Each row comes from the steps of one walk. Every step used is in the known rows, and no mark comes twice. Write the walk behind each row, first mark first.
Known rows
pilud -> difid -> risali -> dodum: [-43.8   4.5 -19.8   7.8 -18.3  31.5 -30.6 -38.2   9.7   5.9  42.1  -5.8
  28.1 -13.7  11.1  15.2  20.4 -31.2 -13.4  12.8 -29.3]
difid -> risali -> lizi: [-17.5 -18.7  42.3 -28.3 -19.8   2.2  -6.3   2.5  31.7  29.9 -23.5 -15.8
 -10.7  24.9  10.9 -15.6   5.6  38.4 -24.7   7.0 -14.3]
difid -> risali -> lizi -> pilud: [-13.1 -25.2  23.5 -26.9   3.6  -2.6  55.0  15.5  18.6  17.9 -20.4  -3.7
 -17.1  29.1 -12.9  14.6 -29.7  21.6   3.4  24.9   9.3]
dodum -> pilud -> difid -> risali -> lizi: [-18.9  -6.9  53.6 -13.7  -3.9  32.5 -12.1  22.9   4.0  39.3  11.6 -26.5
  32.4 -20.7  39.2 -53.2  -0.1 -10.9 -18.2 -43.1 -31.6]
pilud -> difid -> risali: [-34.1   0.9 -11.6  -6.4  10.2  28.7  -6.7 -16.3  31.9  -3.0  21.8 -14.7
  15.9 -13.8  15.1   0.7 -20.0  -7.9 -32.2  -7.1  -9.1]
ginofu -> pilud -> difid -> risali: [-28.7   5.7 -46.0  17.9  29.0  10.8   8.5   3.6  39.3   4.5  60.6   8.5
   3.7   0.4  -7.5  14.7 -10.4   8.7 -31.2 -16.7  -1.8]
ginofu -> risali: [ 23.0  -7.5 -34.9   1.3   3.7 -39.5 -40.5   4.0  23.4   0.0  -0.6 -20.3
 -26.6  40.8   1.4  23.3  20.3  19.4 -12.5  27.0 -25.3]
risali -> lizi: [ -3.6 -12.7  26.0   2.0 -16.6 -13.5 -39.7 -10.6  21.2  11.2 -51.2  -5.9
 -15.1   6.3  17.0 -17.8  10.9  40.8   0.0   1.5  -0.8]
ginofu -> pilud -> lizi -> risali: [-14.5 -28.9 -21.7   7.6   3.7  -8.6  25.0  15.9  40.6   0.9 -20.5 -11.4
 -31.7 -22.3 -47.3  30.3  -4.3  31.4 -15.8   2.0   8.7]
lizi -> risali: [-10.1 -16.7 -12.9 -20.3  -1.5 -13.5  -2.4   0.0  61.7 -27.1 -31.4 -33.5
 -21.9 -22.0  -3.2  26.4 -25.0  21.5  -4.1  38.5   0.5]
pilud -> lizi: [ -0.7  -9.1  13.0   2.3  -1.8  10.3 -15.3 -22.2   2.0   9.9 -70.1 -17.9
 -11.7 -21.4   5.1 -11.2   0.6  17.3 -11.8 -11.7  10.3]
ginofu -> pilud -> difid -> risali -> dodum: [-39.7   8.8 -54.0  32.0   1.2  14.2 -15.9 -20.5  17.6  13.1  79.4  19.3
  16.0   1.6 -13.5  29.2  31.4 -15.0 -12.7   2.9 -20.3]
pilud -> ginofu -> risali: [ 39.7  -7.7 -14.6  -0.7  -7.2 -42.8 -42.8  -4.0  -9.4 -18.8   8.9   1.9
 -26.3  59.0  -8.7  19.2   4.6  24.4 -27.4  20.8 -12.4]
dodum -> pilud -> ginofu -> risali -> difid: [ 70.9   7.1  28.3  -5.0  -4.3 -42.6 -31.1  25.8 -30.0  -6.6  45.5  -3.7
   8.5  47.8 -14.2 -34.9  16.5   0.0   3.2 -12.6 -28.9]
ginofu -> pilud: [ 11.7  12.9 -46.6  23.6  32.6 -30.0 -13.6   0.1  38.5  -3.1  -3.4   9.9
 -27.5   5.5   5.7  10.8   2.8  42.7   0.2   4.3  15.9]
dodum -> pilud: [ 31.7  20.1  14.2 -10.9  26.9  -8.7 -22.7  13.4  13.1  10.4 -43.7 -35.2
   0.6 -28.7  62.9 -41.8  -4.9   7.3  13.4 -10.2  -5.8]
dodum -> pilud -> lizi -> risali -> difid: [ 11.6 -19.6  53.9 -21.2 -12.9  10.7  22.5  27.2  11.8   5.4 -22.3 -41.6
  15.6 -47.7 -29.2 -36.6  -3.2 -10.3  14.3 -20.7 -14.7]
risali -> difid -> pilud -> ginofu: [ 37.9  30.3  36.1  -7.3  14.3  -9.3  15.1  -9.6 -44.0 -39.5  25.1  40.3
   9.0  15.1 -16.1 -26.3 -31.7   7.5   7.0 -16.1  20.2]
lizi -> pilud: [ 11.3   3.0 -31.4   1.3  38.0 -18.3  31.0  -4.7  18.2 -21.8 -41.8  -1.8
 -22.6  -4.8   3.3  26.9 -42.8   9.2  27.1  30.7  30.6]
difid -> pilud -> dodum: [-14.6  41.9 -28.5   7.3  16.0  37.0  36.6   0.8 -24.0  -8.8 -20.0  19.3
  15.2 -38.2  26.8  -9.6  -4.1 -33.3  14.3 -29.8  51.4]

Write each row's walk
[-28.2  -4.1 -18.6  23.6 -12.7  18.8  46.9   1.7  -8.0   4.2 -47.2  24.8
   3.3 -15.4 -13.9   9.3  -3.1 -18.7  33.3 -11.4  65.4]
risali -> lizi -> pilud -> dodum
[ 21.1   3.2  34.4 -28.3   0.7  -9.5  40.1   9.4 -11.9 -56.3  35.5  21.7
   2.4  -1.5 -45.2   1.8 -48.1   2.8   3.7   7.4  11.7]
lizi -> risali -> difid -> pilud -> ginofu
[ 17.0 -36.4 -14.9   5.0  -3.4 -45.2  10.9  24.5   0.4   9.9  -8.2   1.2
 -32.6  56.4 -31.7  37.4   3.1  17.6  14.5  33.1  -9.3]
ginofu -> risali -> lizi -> pilud
[-25.7  16.9 -14.7  -6.6 -10.8  32.2  67.3  16.9   1.5 -33.3  29.3  15.8
  28.3 -42.9 -42.1   4.6 -11.4 -43.6  25.0 -16.1  40.6]
lizi -> risali -> difid -> pilud -> dodum
[ 39.0 -11.1  36.4 -10.1 -12.4 -32.5 -12.4  21.7 -58.6   0.2  20.8  28.7
 -20.4  66.3 -10.1   0.0   7.6  21.5 -20.9  -4.0 -17.7]
difid -> pilud -> ginofu -> risali -> lizi
[  1.5 -18.7   8.4   3.5   8.1 -20.7  21.6   2.5   9.5  -0.5 -50.5   7.1
 -23.0   9.5  -7.3  11.5 -24.7  24.1  27.3  17.6  22.5]
risali -> lizi -> pilud
[  6.1   9.7  24.7  -8.3  21.4  22.7  24.4  -3.3 -36.9   6.2 -50.4  -1.5
  -5.9 -28.4  13.5 -15.6 -16.4  -0.1  -5.0 -24.5  11.8]
difid -> pilud -> lizi
[-23.1  -4.1  -9.7   7.1 -15.3  19.3 -32.8  -1.0  12.9  -8.2  21.5 -35.2
  31.6 -68.4  23.0   0.9  14.5 -49.9  20.9   7.7 -36.5]
lizi -> risali -> dodum -> pilud -> difid
[-39.0  -3.8 -37.3   9.3   5.4  25.1  29.3 -24.7  -1.6  -6.5  42.7   6.9
  20.2  -9.8 -12.5  43.0 -13.6 -47.7  14.5  30.2  -5.6]
lizi -> pilud -> difid -> risali -> dodum
[-21.3 -14.0  15.0 -15.3 -20.9  23.6  24.3  -6.8 -27.0  -2.2 -19.2 -10.7
  -0.7 -43.6 -21.0  26.8  10.2 -26.8  10.1  18.9 -14.8]
difid -> pilud -> lizi -> risali -> dodum
[ 17.9 -17.9  29.4   1.7  -2.5 -23.3  17.0  -6.6 -23.1 -18.3 -40.7  29.6
 -23.1  28.8 -17.9   7.2 -38.1  27.6  12.6  13.3  37.5]
risali -> lizi -> pilud -> ginofu
[ 13.4  -6.3 -43.9  13.8 -26.6 -37.0 -64.2 -19.8   0.4   7.9  19.6 -11.1
 -13.9  38.3  -2.3  37.5  62.7  -4.7   7.0  47.4 -42.6]
ginofu -> risali -> dodum
[ 11.9   6.2 -30.7  28.5  -9.8  -6.7 -69.1   2.2 -26.7  18.7  53.1 -22.1
  27.8  -8.1  27.2  -1.9  58.1 -52.0  12.7  -3.0 -59.7]
ginofu -> risali -> dodum -> pilud -> difid
[ -1.7  -1.6  47.6 -23.7 -21.4  35.3  -0.8   0.6 -26.4  56.5 -24.1 -39.6
  20.5 -25.4  29.2 -33.1  40.9 -25.4  -1.4  -8.3 -35.8]
difid -> risali -> dodum -> pilud -> lizi
[  5.6  18.8  -1.4  14.1  29.2  16.8 -33.8   2.8   4.7   0.2  -9.2 -26.2
  25.9 -52.6  55.7 -41.5 -13.0 -24.4   5.2 -37.2 -10.7]
dodum -> pilud -> difid
[ 32.0  27.0  20.5 -13.9  26.5  -4.5   7.3  -7.6 -39.4 -31.6 -12.0  25.5
 -10.3   5.3  25.6 -11.1 -40.6  12.1  -8.5  -7.1  21.6]
difid -> pilud -> ginofu
[-41.8 -10.8  -4.5  -6.8 -16.7  35.6  81.2  14.7   1.2  22.8 -16.9  14.0
   7.5   3.7 -20.7  11.4  -7.9 -20.5  10.6  -4.9  51.3]
difid -> risali -> lizi -> pilud -> dodum
[-17.9  26.9 -74.5  44.5  12.6   9.5  12.4   0.4  22.3   2.0  -1.2  27.8
  -2.9 -17.8  -5.2   7.6  25.8   0.2   7.9 -25.1  57.2]
ginofu -> pilud -> dodum
[-39.9 -14.9  -7.2  19.4  -0.6  10.3  -2.3   9.0  30.1  26.5  51.7  17.8
   4.6  12.8 -18.3  -1.4   8.0  23.1 -32.5 -29.1 -11.1]
ginofu -> pilud -> difid -> risali -> lizi
[ 39.2  12.9 -10.5   2.6 -13.4 -28.5 -28.0  -8.1 -69.5 -13.0  48.7  29.1
  -8.6  52.0  -5.1  28.8  30.1 -16.4  -1.1  28.0 -28.8]
difid -> pilud -> ginofu -> risali -> dodum
[ 21.7  28.4  14.8  -5.8  24.4  -3.9  16.8  -1.0 -12.3 -20.1  15.5  17.3
   9.3  -5.2  -4.8 -22.8 -16.2   3.4  22.7 -11.1   6.3]
risali -> difid -> pilud
[ -7.0  43.5 -13.8  14.4   3.3  32.3  42.4  -1.9 -28.3 -16.5  18.3  33.4
  35.6 -29.5 -13.4 -23.7   4.6 -37.9  30.2 -40.2  49.2]
risali -> difid -> pilud -> dodum
[ 48.3  20.5  35.0 -11.9  17.5 -11.6 -25.5   5.2 -18.0  -7.6 -35.3 -11.1
  -0.2 -10.6  51.4 -45.0 -19.1  12.5   0.2 -15.8   8.9]
dodum -> pilud -> ginofu
[ 30.4 -29.1  24.9   0.8 -34.6 -43.3 -52.5   1.7 -18.7   3.6  -1.3  12.4
 -25.9  73.0 -19.3   3.5  24.1  39.2 -27.5   9.7 -19.2]
pilud -> ginofu -> risali -> lizi
[-44.0 -20.6  28.2  -4.3 -19.8  27.6 -17.3  -9.4  22.9  19.0  11.6  -6.5
  16.0   1.7   3.9 -13.3  -1.2   5.4 -32.5 -19.4 -17.5]
pilud -> difid -> risali -> lizi
[-17.3   4.6  -5.2 -16.4 -19.2   7.2 -19.7 -27.6  19.9  16.6   6.2 -14.4
   2.0   9.3  16.6  14.6  29.8   0.9  -5.0  38.3 -23.9]
difid -> risali -> dodum
